Each row was made from one small tree. The marks that hang from a mark follow it in brackets, in the order of their numbers. Every link used is in the known rows. Write each row's tree.
Known rows
Q521[Q327 Q386[Q886[Q324[Q692]]]]: [  6.2   4.7  11.9  10.2 -35.5 -37.3  -2.6  -2.8  -9.7 -10.6  21.8   1.0
  -2.1  12.0  10.5  23.1  -6.5  22.9 -21.9  -6.4  31.4]
Q324[Q692[Q386]]: [  6.0   0.4  -5.9  -0.3   9.1   6.3  -9.4 -18.6   5.0  -1.8 -16.1   4.8
  -6.9 -14.1 -15.7   1.5  -1.4   3.3  -3.1  -1.5  19.5]
Q692[Q386 Q521[Q324 Q327 Q886]]: [ -5.7  -9.0  12.8  19.5   0.7 -12.2  10.6 -20.9 -15.0 -34.6   8.7  24.1
  -3.1  -5.2  -3.3  -3.4  -4.3  25.6  -3.7  -6.6  22.8]
Q521[Q324 Q327 Q386[Q886[Q692]]]: [-14.9  -2.4  11.3  -0.5 -35.6 -43.8  -2.0  -8.9 -23.9 -13.5  40.8   7.1
   3.3  21.9   8.8  28.8 -13.4  17.0 -19.9 -10.5  25.3]
Q324[Q692[Q521[Q386]]]: [  9.8   1.9   2.9  15.2   3.4   7.2  -6.9 -14.2  -4.4  -0.3  -6.0   3.3
 -12.5 -15.0  -1.9  13.9   1.0   4.7 -17.0  -4.8  15.8]
Q324[Q692]: [  5.1   0.6  -3.7   4.0   3.3   5.9 -13.4 -12.4   2.2   5.9  -9.0  -5.1
  -8.9 -10.9  -7.5   7.5  -3.9  -3.6  -7.4  -1.1  10.7]
Q692[Q327]: [  5.6   4.3   1.9  -1.1   2.3   9.9  -0.5   4.1   0.6  -7.5 -11.5  14.8
   2.6   6.0  -3.3   4.6  -5.9  11.4  -7.3   2.8   4.0]
Q886[Q692[Q327 Q386 Q521]]: [ -3.4  -1.5  -5.1   5.7  16.7  20.1 -14.1 -10.7   4.0 -10.8 -29.9  19.0
   8.4   6.3  -8.4   0.9 -10.7  20.9 -12.7 -10.3  17.0]
Q886[Q324 Q327 Q692[Q386]]: [ -9.3   3.2 -27.1   3.3  -3.6   0.7 -26.7  -0.5  12.9 -15.4 -28.7  -1.9
  13.0  22.7   6.9   1.7  -8.8  21.5 -22.3  -5.2  28.9]
Q386[Q886]: [ -3.0   8.4   7.0  -7.9 -11.2  -7.5 -10.1  -0.3  -7.1   2.5 -18.7   0.3
   4.9  14.7  -2.7   5.1   6.1  -8.5  -5.7  -2.6   6.3]
Q692[Q327 Q386 Q521[Q324 Q886]]: [  1.1  -0.6   8.0  12.9  13.8  14.6   7.3 -14.8 -10.2 -35.8 -13.3  40.0
   2.7  -3.6  -7.7  -1.6  -6.1  23.4  -9.1  -3.0  20.9]
Q386[Q886[Q324 Q692[Q327 Q521]]]: [  2.2  10.2   1.0   2.8  -6.4   4.5 -30.7   1.3  -0.4  -6.0 -40.7   3.3
  15.0  21.9   1.9   7.4  -5.9   8.2 -23.1  -9.7  15.0]
Q386[Q886[Q324[Q692[Q521]] Q327]]: [  2.1  13.3  -2.3   3.2 -17.2  -4.7 -25.0   1.5  -3.7  -7.8 -39.0  -3.7
   1.8  20.1   3.7  11.1   8.7   1.7 -26.0   1.2  20.0]
Q521[Q324[Q692] Q327 Q886]: [-15.1 -10.6  10.3  17.4 -23.0 -24.9  -4.5 -18.1 -18.8 -17.4  41.4  -1.5
  -6.8   0.4   2.2  14.7 -23.3  10.8 -10.1  -6.6  23.7]
Q324[Q692[Q386[Q886] Q521[Q327]]]: [  8.7   1.2   7.2   9.7   1.9  -1.8 -11.1 -22.1  -4.5 -10.3 -26.3   9.5
 -10.0  -6.9 -14.6   5.4   4.4  12.6 -13.4  -4.8  24.9]
Q386[Q886[Q324 Q327 Q692[Q521]]]: [ -7.9  10.9  -6.5   3.6 -15.4  -2.1 -30.8   3.4  -3.0  -6.1 -39.8  -4.7
  10.8  31.1   7.9   9.3   1.4   5.1 -27.8  -5.9  19.1]
Q324[Q692[Q327]]: [  9.4   3.7  -2.5   3.4   4.2  13.4 -14.2  -8.6   2.6   0.8 -15.9   5.5
  -8.0  -6.2 -10.3  10.8  -7.7   4.0 -13.2   0.9  13.4]
Q386[Q886[Q692[Q327 Q521[Q324]]]]: [ -9.0   6.0   5.3  -4.2  -4.8   4.0 -24.5  -3.5 -11.0  -3.4 -28.7   8.9
  10.7  21.9  -4.4  11.4  -3.9  -0.2 -17.9  -9.4  11.1]
Q886[Q324]: [ 13.5   2.8  -7.6   7.0  -2.4  -2.1 -10.6   5.5   8.9  -8.9  -9.2  -6.0
   5.8   0.3   7.5  -2.7  -3.8  11.7  -7.4   0.7   6.0]
Q324[Q692[Q327 Q521[Q386 Q886]]]: [  9.0   4.0   6.5  20.8  -0.2  14.6  -8.7 -11.7  -5.8  -7.8  -5.2  13.9
 -10.8 -11.4  -1.7  17.2  -8.6  10.8 -22.4  -4.7  23.5]
Q521[Q324[Q692[Q327]] Q386[Q886]]: [ -1.6   8.5   5.7  -5.7 -19.0 -14.5  -7.0  -9.6 -18.6  -6.7  14.5  15.4
  -0.1   6.4  -1.6  30.0  -6.7   1.2 -22.6  -2.6  23.7]

Write each row's tree
[ -6.0   7.2  -5.8  23.0 -29.4 -12.8  -4.6  -0.2  -3.1 -14.0  25.8  -0.2
  -2.9   5.0  22.4  21.9 -12.4  11.4 -26.3  -3.4  37.4]
Q521[Q386 Q886[Q324[Q692] Q327]]
[  8.4   8.8 -13.9  18.6 -11.5  -0.1 -16.1   1.1   3.6 -14.8 -20.1  -4.3
  -5.8   6.6  13.2  14.3   2.4  17.0 -33.1   4.4  24.4]
Q886[Q324[Q692[Q521[Q386]]] Q327]
[ 19.7   0.9  -4.3  16.5   2.3  -0.7 -14.8  -9.5   8.9 -16.7 -21.7   0.3
  -2.0  -9.3  -1.7  -0.8  -3.7  23.2 -15.7  -1.6  21.6]
Q886[Q324[Q692[Q386 Q521[Q327]]]]
[ -8.5  -2.0  -3.0   7.3   9.7  16.6 -18.8  -5.6  -4.7  -7.6 -15.7  11.8
   9.2  10.4  -0.9   8.4 -15.0  13.0 -17.5  -9.2   7.2]
Q886[Q692[Q327 Q521[Q324]]]
[-11.5  -9.1  -2.0   6.9   7.8  -1.7 -11.1 -17.5  -4.3 -15.2  -6.7  11.1
   6.3   5.7  -5.1   2.2 -11.1  20.3  -9.7 -13.2  16.7]
Q886[Q692[Q386 Q521[Q324 Q327]]]
[ 17.7   3.5 -11.6   6.4   3.3   1.9 -17.3  -7.5  13.9  -9.3 -20.0  -2.6
   1.6  -9.9  -3.5  -1.0  -5.4  12.8 -10.2  -0.5  19.7]
Q886[Q324[Q692[Q386]]]
[  4.3  -4.4   5.4  20.2   3.9   1.9  -5.9 -24.0  -3.4 -13.7  -9.2   8.9
 -12.6 -15.5 -10.4   2.9  -4.7  15.5 -10.7  -5.8  27.2]
Q324[Q692[Q386 Q521[Q327 Q886]]]
[ -2.6  13.7  -4.1  -2.9 -21.5 -10.9 -19.2   8.0  -3.1  -7.8 -29.0  -2.6
   7.5  26.6   6.7   6.3   7.8   0.7 -19.2   2.1  15.0]
Q386[Q886[Q324 Q327]]
[ 10.6  10.2  16.0  13.1  -3.9   7.0   3.9   2.4 -11.5 -14.4 -15.4  27.1
  -0.3   8.3   5.3  15.9   3.6  18.7 -23.5  -2.3  14.1]
Q692[Q327 Q521[Q386[Q886]]]
[ -7.1  -8.1  16.1  25.3 -10.7 -10.6   4.6 -10.7 -19.3 -23.2  19.3   8.3
  -5.4   0.8   9.0   5.1  -7.9  16.5 -10.8  -4.8  10.1]
Q692[Q521[Q324 Q327 Q886]]
[-26.3  -1.5  -9.5   9.7  -9.8   1.3 -10.1  -7.9  -1.4  -9.3   3.7   3.4
   5.0  14.2   5.7   4.1 -14.5   3.8  -9.7  -9.0  24.8]
Q521[Q886[Q327 Q692[Q386]]]
[-24.9  -0.8  -3.9   6.2 -17.8  -9.4  -1.5  -4.1 -17.5 -17.7  25.8   3.8
   0.8  12.1   9.9  10.3 -11.0  -4.0  -9.9   0.8  13.6]
Q521[Q324 Q886[Q327]]
[  4.1  -4.7  13.5  32.3  -9.3  -7.0  -0.5  -4.0  -7.9 -22.0   5.8   2.9
  -3.9  -0.1  12.0   0.7  -6.2  24.5 -13.7  -5.7  14.2]
Q692[Q521[Q327 Q886[Q324]]]
[-13.1  -6.6  11.6  20.3 -35.5 -36.5   4.2 -17.9 -23.4 -18.9  66.4   5.9
  -8.5  -0.1  11.5  29.9 -24.4  17.1 -18.6  -9.0  35.8]
Q521[Q324[Q692] Q327 Q386 Q886]
[-23.2   0.5 -20.1  -2.9  -1.2   2.3 -16.0  -6.5   3.4  -6.8 -19.2   3.7
   6.3  21.7  -1.3   4.7  -4.7  10.0 -15.1  -5.9  22.5]
Q886[Q327 Q692[Q386]]
[  4.0   3.3 -14.6   5.4   1.3  11.4 -30.3   4.7  13.9  -6.1 -22.3  -2.1
  16.8  14.2   5.4   5.0 -22.2  20.0 -19.1  -8.5  15.5]
Q886[Q324 Q692[Q327]]
[ -3.8  -8.3   4.4   4.7 -14.3 -25.0  -6.1 -15.7 -14.8 -13.3  24.7  -1.3
  -8.1   0.9  -4.0  13.0 -12.1  14.4 -10.6  -0.5  13.8]
Q521[Q324[Q692] Q327]
[ 10.5   8.2  12.4   2.5  12.4  13.8   0.0  -8.5  -5.2 -24.0 -47.7  38.1
   3.8   5.3 -14.4  -1.5   8.7  20.6 -11.5  -1.3  18.9]
Q692[Q327 Q386[Q886] Q521]
[ -9.1  -1.5  -0.7   5.2  -2.7   1.8  -8.0 -18.7 -10.5 -19.0  13.6  14.9
   0.0  -5.7  -6.9   8.8 -18.9   2.2  -7.1  -4.0  22.7]
Q521[Q324[Q692[Q327 Q386]] Q886]
[ 10.7  10.8   2.9   2.9 -10.0  -2.6 -24.3  -2.8  -2.2  -3.1 -33.2  -3.5
   4.1   8.8  -1.2   7.1   3.2  -0.5 -17.4  -3.0  14.2]
Q386[Q886[Q324[Q692[Q521]]]]
[ -7.4  -5.3  10.6   5.9 -28.0 -40.8  14.6  -6.4 -20.2 -17.9  55.2   9.8
  -3.1   6.5  11.1  23.7 -10.3  23.4 -13.8  -2.9  19.5]
Q521[Q324 Q327 Q386]
[  5.3   5.3  14.6  25.0  -5.1  11.2   9.0   0.0 -11.0 -19.5   5.2  27.4
  -2.5   0.1  10.4  14.8  -7.1  20.7 -21.3  -5.1  18.8]
Q692[Q327 Q521[Q386 Q886]]
[-10.8  11.8  -9.9  -2.7 -19.2  -6.9 -31.7   4.9  -1.1  -2.5 -33.2  -6.6
  12.7  32.7   6.7  10.3  -1.8   1.5 -24.5  -4.8  20.4]
Q386[Q886[Q324 Q327 Q692]]
[-26.3 -13.1   4.1  11.4 -18.6 -25.0  -5.8 -18.5 -15.2 -22.8  38.9   5.7
   6.1  11.5   2.5   7.9 -28.0  18.0  -6.1 -12.9  27.1]
Q521[Q324 Q327 Q886[Q692[Q386]]]
[ -7.1   1.3  -6.6  16.0  -8.1   7.6 -20.3   0.4   5.6  -8.5   1.2  -0.8
  12.2   8.7  10.0   3.4 -25.8  10.1 -12.8 -10.9  21.4]
Q521[Q886[Q324 Q692[Q327]]]
[-10.6  -6.0  -6.0   3.1  14.9   8.7 -13.5 -15.8  -2.6 -10.2 -16.0  11.1
   8.7   4.0  -5.8  -0.9  -8.8  11.7  -7.2 -13.0  13.0]
Q886[Q692[Q386 Q521[Q324]]]
